Every row comes from one small tree of marks. The marks that hang from a mark follow it in brackets, in alphabetical order. Every link used is in the known rows. Which tree was each row made from?
Known rows:
lemes[tiro[fedun[gitif[taba]] repu]]: [-0.07 -2.30 -3.16 -0.61  2.04 -3.85  3.68  1.85  1.13  3.73  1.37 -1.58
  0.27  0.02  0.79  1.25 -0.03  0.30  0.20  1.95 -1.00 -0.68 -0.89  0.42]
repu[roku tiro]: [ 3.08  4.61  2.83  1.11  2.52 -1.09 -2.89  3.64  0.28 -2.59 -2.52  3.38
 -1.38  0.12  1.11 -1.27 -0.45 -1.16  4.79  2.99  0.95  2.35  3.65  1.67]
taba[gitif tiro[repu]]: [ 2.68  1.68 -2.23 -1.31  2.54 -2.74  1.96  0.97  0.96 -0.08 -0.61 -2.52
 -0.81  2.41  1.91  0.35  0.06  3.02  0.34  2.19 -1.67 -1.23  1.07  2.46]
tiro[fedun repu[roku]]: [ 5.01  1.08  0.82 -1.60  2.81 -1.67 -0.40  2.93 -0.24  0.67 -0.93 -1.46
 -2.23  1.59  0.70 -0.09  1.01  0.78  4.95  2.64  0.26  0.31  2.24 -1.44]
didod[repu[roku tiro]]: [ 5.57  4.59  5.12 -0.42  2.72 -0.67 -3.93  3.58  0.13 -4.07 -2.91  3.01
 -2.98  1.96  1.87 -0.65  2.09 -0.52  6.06  2.05  2.61  2.33  4.48  0.00]
taba[tiro[lemes]]: [ 1.57  2.40 -2.37 -1.33  1.88 -1.20  0.44  0.92  0.70 -0.05 -1.45 -0.70
  0.22 -1.50 -0.20  0.52 -1.32 -0.31  0.06  0.46 -1.95  0.31  0.60  2.38]
roku[repu[tiro[fedun[gitif[lemes]]]]]: [-1.39  4.28 -0.07 -1.56  1.16 -1.25  0.42  1.72  1.98  0.96  0.45  2.57
  1.76 -2.79  1.09  0.09  0.37 -0.91  1.21  1.02  0.61 -0.37  1.16  0.59]
gitif[lemes]: [ 2.76  6.74  0.61 -2.96  1.85 -0.36 -0.82  2.09  0.31  0.00 -0.74 -0.81
  0.21 -1.83 -0.64  0.21  1.24 -2.03  1.13  1.34 -1.71  1.79  2.05  0.85]
tiro[fedun]: [ 1.46  3.28 -2.79 -0.55  1.91 -2.36 -0.47  1.79  0.76  1.15 -0.55  0.45
  0.16 -1.25 -0.35  0.75  3.23 -0.50  2.93  1.42  0.36  0.15  0.95 -1.05]
fedun[tiro]: [ 3.16  3.61  0.10 -0.50  2.49 -2.18  0.22  1.50  0.80 -0.09 -0.62  0.22
 -0.24  0.17  0.68  0.40  0.17  1.20  1.07 -0.34 -0.85  1.78  2.25  0.74]
gitif[fedun lemes[tiro[repu]] taba]: [ 0.53 -0.62 -1.62 -3.58  0.08 -2.80  3.49  2.65  0.65  4.08  1.45 -1.61
  0.56 -1.66  0.98  0.90 -0.07 -3.78 -2.33  3.74 -2.97 -1.60  0.06  2.40]
repu[roku tiro[fedun[gitif]]]: [-0.87  1.08 -0.43  2.44  1.13 -2.15 -0.76  2.17  0.92 -0.70 -1.18  3.71
  0.79 -0.02  0.99 -1.42  0.13  0.37  3.96  3.06  1.86  1.82  0.88  1.01]
tiro[lemes]: [ 2.01  4.61 -1.23 -2.34  2.82 -0.30 -1.00  1.58  0.44  0.04 -1.50 -0.75
 -0.95 -2.61 -0.58  0.55  0.50 -2.19  1.48 -0.24 -1.29  1.10  1.33  0.86]
fedun[gitif tiro[lemes repu]]: [ 1.27 -0.36 -0.77 -2.43  2.36 -1.26  2.83 -0.18  1.08  1.26  0.65 -2.87
 -0.23  0.38  1.06  0.28 -2.52  2.07 -0.68 -1.82 -2.23  1.27  0.16  1.50]
gitif[fedun lemes taba]: [-1.39  2.22 -2.73 -2.07 -0.99 -2.30  1.93  1.38  1.15  1.86  0.69 -0.21
  0.27 -1.75  1.29  1.25  2.46 -3.71 -1.69  3.27 -1.18 -1.21  0.46  1.50]
fedun[gitif[taba[tiro[repu]]]]: [ 0.09 -0.66 -2.44  0.15  1.27 -3.34  3.32  0.11  1.67  0.10  0.55 -2.44
 -1.40  2.89  2.86  2.47 -0.30  2.12 -0.53  1.43 -0.76 -0.65  0.61  1.68]
tiro[fedun repu]: [ 3.78  1.60 -1.41 -2.61  2.56 -2.03  0.28  1.94  0.57  1.66  0.07 -2.21
 -1.14  0.13  0.33  1.10  2.49  0.06  3.62  1.63 -0.49 -0.95  1.67 -1.94]
fedun[tiro[lemes]]: [ 1.63  2.41 -1.00 -1.46  2.31 -1.04  0.54  0.81  0.79  0.41 -0.68 -0.46
  0.15 -2.02 -0.20 -0.08 -1.45 -0.19  0.09 -1.22 -1.79  1.55  0.82  1.40]
lemes[tiro[fedun]]: [ 1.65  2.01 -2.43 -0.41  2.59 -3.07  0.53  3.07  0.41  3.03 -0.31  1.16
  1.50 -2.26 -1.19  0.06  1.02 -1.06  1.48  1.71 -0.71  0.76  0.11  0.64]
roku[repu[tiro[fedun[gitif] lemes]]]: [-2.06  2.65 -1.52 -1.20  1.89 -1.13  0.30  1.24  2.09  1.00 -0.18  2.48
  0.86 -3.60  0.99  0.38 -0.22 -1.09  1.45 -0.23  0.82 -0.88  0.60  0.63]
repu[roku tiro[fedun]]: [ 1.14  2.09  0.38  1.67  1.53 -1.82 -2.01  3.07  0.47 -0.97 -1.71  3.78
  0.18 -0.89  0.36 -1.53  0.43 -0.99  5.07  3.70  1.59  1.29  1.99  0.36]
fedun[gitif]: [ 1.11  4.81 -1.02 -0.28  2.44 -2.05  0.25  1.23  1.11 -0.24 -0.64 -0.11
 -0.84  0.92  1.22  1.35  1.93  0.94  1.23 -0.07  0.14  1.93  1.49  0.94]
didod[repu]: [ 6.03  5.86  2.52 -2.54  3.17 -1.12 -2.53  2.47  0.39 -2.28 -1.89  0.04
 -3.10  1.72  1.33  1.56  4.62 -0.08  4.02  0.02  1.47  1.35  3.77 -1.20]
repu[roku tiro[lemes]]: [ 1.62  3.39  1.82  0.15  2.39  0.11 -2.57  2.86  0.19 -2.03 -2.59  2.77
 -0.91 -2.10  0.18 -1.76 -2.08 -2.50  3.77  2.16  0.07  2.20  2.25  2.12]
gitif[fedun lemes[tiro] taba]: [-1.34  0.72 -2.68 -1.90 -0.50 -3.05  2.88  2.50  0.82  3.69  0.89  0.46
  1.61 -2.79  0.43  0.59  0.60 -4.21 -2.89  3.59 -2.14 -0.76 -0.49  2.96]
roku[repu[tiro[fedun]]]: [ 1.02  4.71  0.23 -0.97  2.43 -1.85 -1.19  2.66  1.76  0.17 -0.61  3.23
 -0.03 -2.34  1.30  0.73  1.59 -1.15  3.43  1.15  1.33 -1.16  2.83 -0.43]

Which tree is each row?
[ 4.88  0.01  0.79 -1.29  3.46 -2.43  0.59  4.11 -0.47  2.52 -0.67 -0.51
 -0.67  0.25 -0.29 -0.63 -1.05  0.14  3.40  2.86 -0.96  0.92  1.26  0.28] | lemes[tiro[fedun repu[roku]]]
[ 0.70  2.45 -1.09 -2.74 -0.50 -1.97  1.82  1.27  0.84  2.33  0.59  0.52
  2.31 -1.68  0.40 -0.48  0.62 -1.26 -1.89  1.32 -2.14  0.52  0.71  2.23] | gitif[fedun[tiro] lemes]
[ 6.33  1.59  3.27 -1.35  3.44 -1.61  0.31  2.49  0.01 -0.56 -0.93 -1.41
 -2.43  2.69  1.64 -0.37 -1.89  2.51  2.89  0.77 -1.04  1.96  3.33  0.51] | fedun[tiro[repu[roku]]]
[-1.03  3.02 -3.20 -2.21  0.60 -2.62  2.34  2.27  0.58  3.29  0.16  0.73
  2.63 -2.29  0.04 -1.42  1.32 -1.84 -2.69  3.12 -2.21 -0.13 -0.99  4.12] | taba[gitif[fedun lemes[tiro]]]
[ 3.84  0.48 -1.23 -2.31  3.12 -2.79  1.19  3.28  0.21  3.46  0.17 -1.19
  0.25 -1.02 -0.67  0.53  0.31 -0.64  2.19  1.90 -1.56 -0.27  0.75 -0.09] | lemes[tiro[fedun repu]]
[-0.27 -1.34 -4.91 -2.79  0.68 -2.45  3.39  0.19  1.12  2.09 -0.12 -2.22
  0.46  0.01  1.66 -0.33 -0.36  0.78 -2.15  2.21 -2.48 -2.86 -0.92  3.74] | taba[gitif[fedun] tiro[lemes repu]]
[ 1.59 -2.66 -2.03  0.66  1.09 -3.34  2.23  1.48  0.69  0.38 -0.23 -1.63
 -1.81  2.29  2.05  1.17 -0.63  1.46  1.94  3.84 -0.10 -1.48  0.73  0.08] | gitif[taba[tiro[fedun repu[roku]]]]
[-0.04 -1.36 -2.80 -2.93 -1.30 -2.78  3.81  0.87  1.23  2.28  1.25 -2.34
  0.39  0.17  2.03  1.45 -0.01 -1.54 -2.53  3.96 -2.53 -2.75  0.24  2.35] | gitif[fedun lemes taba[tiro[repu]]]
[-2.77 -0.71 -1.51  3.43  0.43 -2.87  0.38  1.64  1.37 -0.73 -0.61  3.39
  0.15  0.16  1.80 -0.63  0.13 -0.26  3.16  3.78  2.25  0.86  0.27  0.94] | repu[roku tiro[fedun[gitif[taba]]]]
[ 4.74  0.41  0.84 -2.15  2.71 -0.54  0.47  1.93 -0.16 -0.50 -1.78 -2.33
 -1.97  1.02  0.73 -0.29 -3.42  1.07  1.84  1.65 -2.08  0.60  1.73  2.06] | taba[tiro[lemes repu[roku]]]
[-2.31 -0.11 -1.48  1.42  0.96 -0.98 -0.36  1.41  0.85 -0.15 -1.22  3.01
  1.22 -2.15  0.08 -1.97 -1.56 -0.96  2.92  2.14  0.91  1.66 -0.47  1.64] | repu[roku tiro[fedun[gitif] lemes]]
[ 3.47  0.50 -0.69 -2.67  1.14 -2.97  1.95  1.68  0.90  2.15  0.46 -0.84
 -0.47  1.09  1.96  0.67  0.99  0.59  0.20  0.90 -1.42 -0.82  2.08  1.00] | gitif[fedun[tiro[repu]]]
[-1.52  1.53  0.13  1.15  0.27 -1.26 -0.30  2.00  0.72 -0.24 -0.66  3.15
  1.98 -1.19  0.19 -2.17 -0.71 -0.61  2.81  3.44  0.90  2.17  0.29  1.45] | repu[roku tiro[fedun[gitif[lemes]]]]
[-0.01 -0.82 -3.53 -3.00  1.91 -1.18  2.16  0.13  1.01  2.60  0.66 -3.03
  0.00 -1.24 -0.02  0.67  0.30  0.08  1.21 -0.04 -1.15 -0.53 -1.06 -0.67] | tiro[fedun[gitif] lemes repu]
[ 2.58  2.83  0.67 -1.03  1.50 -1.61 -2.54  2.16  1.08 -1.60 -1.18  2.64
 -0.44 -0.25  0.88  0.23  4.36 -1.05  4.91  1.65  2.44 -0.01  2.41 -1.60] | didod[repu[tiro[fedun]]]
[ 2.03  0.51  0.47 -2.10  1.46 -1.02  1.59  1.69  0.10  1.47  0.27 -2.03
 -0.26  1.16  0.49 -0.76 -0.36  1.29  2.52  2.47 -0.58  1.29  0.40 -0.25] | tiro[fedun[gitif[lemes]] repu[roku]]
[-0.32  0.98 -3.30  0.32  2.12 -3.40  1.88  2.17  0.86  3.31  0.30  1.13
  2.06 -1.42 -0.61  0.35  0.71  0.24  0.40  1.06 -0.40  1.28 -0.92  1.24] | lemes[tiro[fedun[gitif]]]
[ 1.77 -1.60 -3.62 -2.71  1.45 -1.55  1.94  0.55  0.79  2.00 -0.10 -2.70
  0.59 -1.22 -0.31  0.51 -1.20  0.49  0.95  1.32 -2.05 -1.70 -0.46  0.53] | taba[tiro[fedun lemes repu]]
[ 1.97  1.37  2.21  0.74  1.51 -1.64 -1.97  2.27  0.70 -2.37 -1.65  3.46
 -1.12  1.89  1.78 -0.82  2.61  0.87  5.24  2.11  3.48  1.81  1.99 -0.53] | didod[repu[roku tiro[fedun[gitif]]]]
[ 1.06 -1.07 -0.69  1.08  1.53 -3.05  2.82  0.91  1.06 -0.74 -0.27 -1.81
 -2.38  3.99  3.24  1.45 -1.59  2.81  0.56  2.31 -0.16  0.48  1.09  1.98] | fedun[gitif[taba[tiro[repu[roku]]]]]
[ 0.71  1.91 -2.23 -3.73  1.09 -2.42  2.84  2.44  0.48  3.69  0.65 -1.15
  1.63 -1.26  0.49 -1.12  0.66 -1.32 -2.12  3.20 -2.86 -0.88 -0.44  3.50] | taba[gitif[fedun lemes[tiro[repu]]]]
[-1.70  0.18 -2.31  1.72  1.10 -3.51  3.25 -0.28  1.89  0.27  0.83 -0.26
 -0.30  1.51  2.49  1.60 -0.27  2.15 -1.30 -0.27 -0.12  1.19  0.15  1.51] | fedun[gitif[taba] tiro]
[ 4.85  0.45  2.26 -2.37  3.23 -0.38  0.67  1.84 -0.08 -0.05 -1.05 -2.10
 -2.02  0.53  0.73 -0.81 -3.54  1.10  1.97 -0.08 -2.01  1.72  2.00  1.09] | fedun[tiro[lemes repu[roku]]]
[ 1.17 -0.19 -3.90 -1.73  0.83 -3.64  3.05  0.97  1.16  1.55 -0.08 -1.53
  0.01  2.26  2.57  0.20  1.25  2.22 -1.14  3.13 -1.49 -2.68  0.35  3.20] | taba[gitif[fedun] tiro[repu]]
[-4.49 -1.19 -6.07  0.15  0.46 -2.19  2.63 -0.60  1.66  2.08  0.70 -0.79
  0.61 -2.42  0.24  1.25  1.04 -1.12 -0.41  0.55  0.09 -0.55 -2.35  0.06] | tiro[fedun[gitif[taba]] lemes]
[-2.04 -0.14 -4.25 -0.34 -0.90 -2.65  2.76  0.30  1.28  1.44  0.71 -0.93
  1.92 -1.62  0.10  0.85  0.17 -1.02 -1.27  3.46 -1.39 -1.25 -1.11  1.06] | gitif[lemes taba[tiro[fedun]]]
[-1.70  1.47 -3.20 -0.54  1.07 -0.99 -1.08  1.33  1.25  0.69 -0.68  2.29
  1.86 -4.59 -0.93 -0.73  0.39 -3.24  2.51  1.67 -0.10 -0.33 -0.01  0.44] | repu[tiro[fedun lemes]]
[-3.75  0.44 -4.01  0.16  0.64 -1.38  0.32  0.40  1.73  0.97 -0.05  2.11
  2.44 -3.73 -0.42 -0.64  0.15 -1.92  1.41  1.00  0.17  0.20 -1.09  1.09] | repu[tiro[fedun[gitif] lemes]]
[ 3.08  2.42  2.41 -2.30  2.61 -1.03  1.65  2.91 -0.17  1.50 -0.15 -1.42
  0.04  0.57  0.24 -0.85 -2.72  0.41  0.35  1.74 -2.12  3.11  0.98  2.61] | fedun[gitif[lemes[tiro[repu[roku]]]]]
[-0.29  0.91 -0.67  0.72  1.41 -0.63 -1.73  2.40  0.41 -0.40 -1.86  3.07
  0.62 -2.99 -0.49 -2.08 -1.27 -2.38  4.05  2.78  0.67  1.14  0.61  0.95] | repu[roku tiro[fedun lemes]]
[ 5.64  2.52  2.41 -3.25  3.77  0.44 -0.91  2.75 -0.48 -0.50 -1.87 -2.62
 -3.48  0.21  0.56 -0.31 -1.88 -0.81  3.54  1.02 -1.50  1.30  2.59  0.51] | tiro[lemes repu[roku]]
[-1.68  0.60 -3.47  1.68  0.83 -3.55  2.79  0.02  1.81 -0.17  0.14 -0.41
 -0.53  1.86  2.45  2.15  0.31  1.77 -1.03  1.28 -0.11  0.21  0.10  2.29] | fedun[gitif[taba[tiro]]]
[-0.43 -3.15 -3.16 -2.16  0.12 -2.83  3.72  0.34  1.44  2.63  1.15 -2.00
 -0.91 -0.60  2.21  1.30 -0.45 -1.43 -1.86  1.11 -1.83 -2.35  0.06  1.32] | gitif[fedun[tiro[lemes repu]] taba]
[ 2.72 -0.06 -0.10 -0.70  2.44 -2.08  1.08  1.89  0.31  0.99 -0.23 -1.46
 -1.60  2.58  1.38 -0.03  0.59  2.37  3.68  2.00  0.54  0.93  1.07 -0.84] | tiro[fedun[gitif] repu[roku]]
[ 3.76  1.21 -0.31 -0.30  2.75 -2.37  1.33  1.81  0.28 -1.09 -1.58 -1.82
 -1.84  3.61  2.25 -0.70 -1.27  3.74  1.56  3.18 -0.98  0.02  1.57  2.85] | taba[gitif tiro[repu[roku]]]
[ 3.37 -0.24 -0.38 -2.68  2.73 -0.36  0.03  2.13 -0.31  1.28 -1.06 -2.18
 -1.79 -0.88 -0.30 -0.68 -0.92 -0.62  3.79  1.70 -0.78  0.16  0.74 -0.84] | tiro[fedun lemes repu[roku]]
[ 3.83  0.89  0.26 -3.32  2.97 -0.81  1.23  0.96  0.53  0.91 -0.11 -2.80
 -0.98 -0.73  0.35  0.19 -2.15  0.35  0.79 -1.05 -2.60  0.58  1.45  0.67] | fedun[tiro[lemes repu]]
[ 3.60  0.69  1.83 -3.52  0.29 -1.35  1.91  2.23  0.06  1.94  0.30 -1.04
  0.25  0.55  1.21 -1.30 -1.36 -0.05 -0.24  2.39 -2.32  0.65  1.70  1.84] | gitif[fedun[tiro[repu[roku]]] lemes]
[-1.23 -0.92 -3.01 -2.23  0.38 -2.16  3.39  0.13  1.36  2.45  1.95 -3.28
  0.22  0.03  1.04  1.34  1.14 -0.12  0.23  2.19 -0.91 -1.12 -0.86 -0.74] | tiro[fedun[gitif[lemes taba]] repu]
[-0.37 -0.08 -4.90 -0.75  0.82 -1.85  1.26  0.42  0.91  1.53 -0.66 -0.28
  1.74 -2.45 -0.90  0.21 -0.48 -0.10  0.33  1.10 -1.34 -0.77 -1.11  1.14] | taba[tiro[fedun lemes]]
[ 1.48  5.80  1.46 -2.35  3.11 -0.15 -1.68  2.49  1.46 -0.78 -1.33  2.24
 -1.04 -3.47  1.13  0.53 -0.71 -2.50  2.25 -0.17 -0.04 -0.44  3.09  1.08] | roku[repu[tiro[lemes]]]
[ 2.47  1.22  1.96 -0.90  1.73 -0.18 -2.84  2.41  0.26 -2.10 -2.25  2.71
 -1.17 -0.83  0.37 -1.37  1.40 -1.58  5.40  1.89  2.34  1.17  1.72 -0.63] | didod[repu[roku tiro[fedun lemes]]]
[-1.88  1.85 -1.78 -0.51  1.02 -2.46  3.03  1.37  1.13  1.97  0.91 -0.57
  1.12 -1.24  0.50  0.88 -0.84 -1.38 -2.21  1.58 -1.70  1.57 -0.79  2.75] | fedun[gitif[lemes[tiro] taba]]
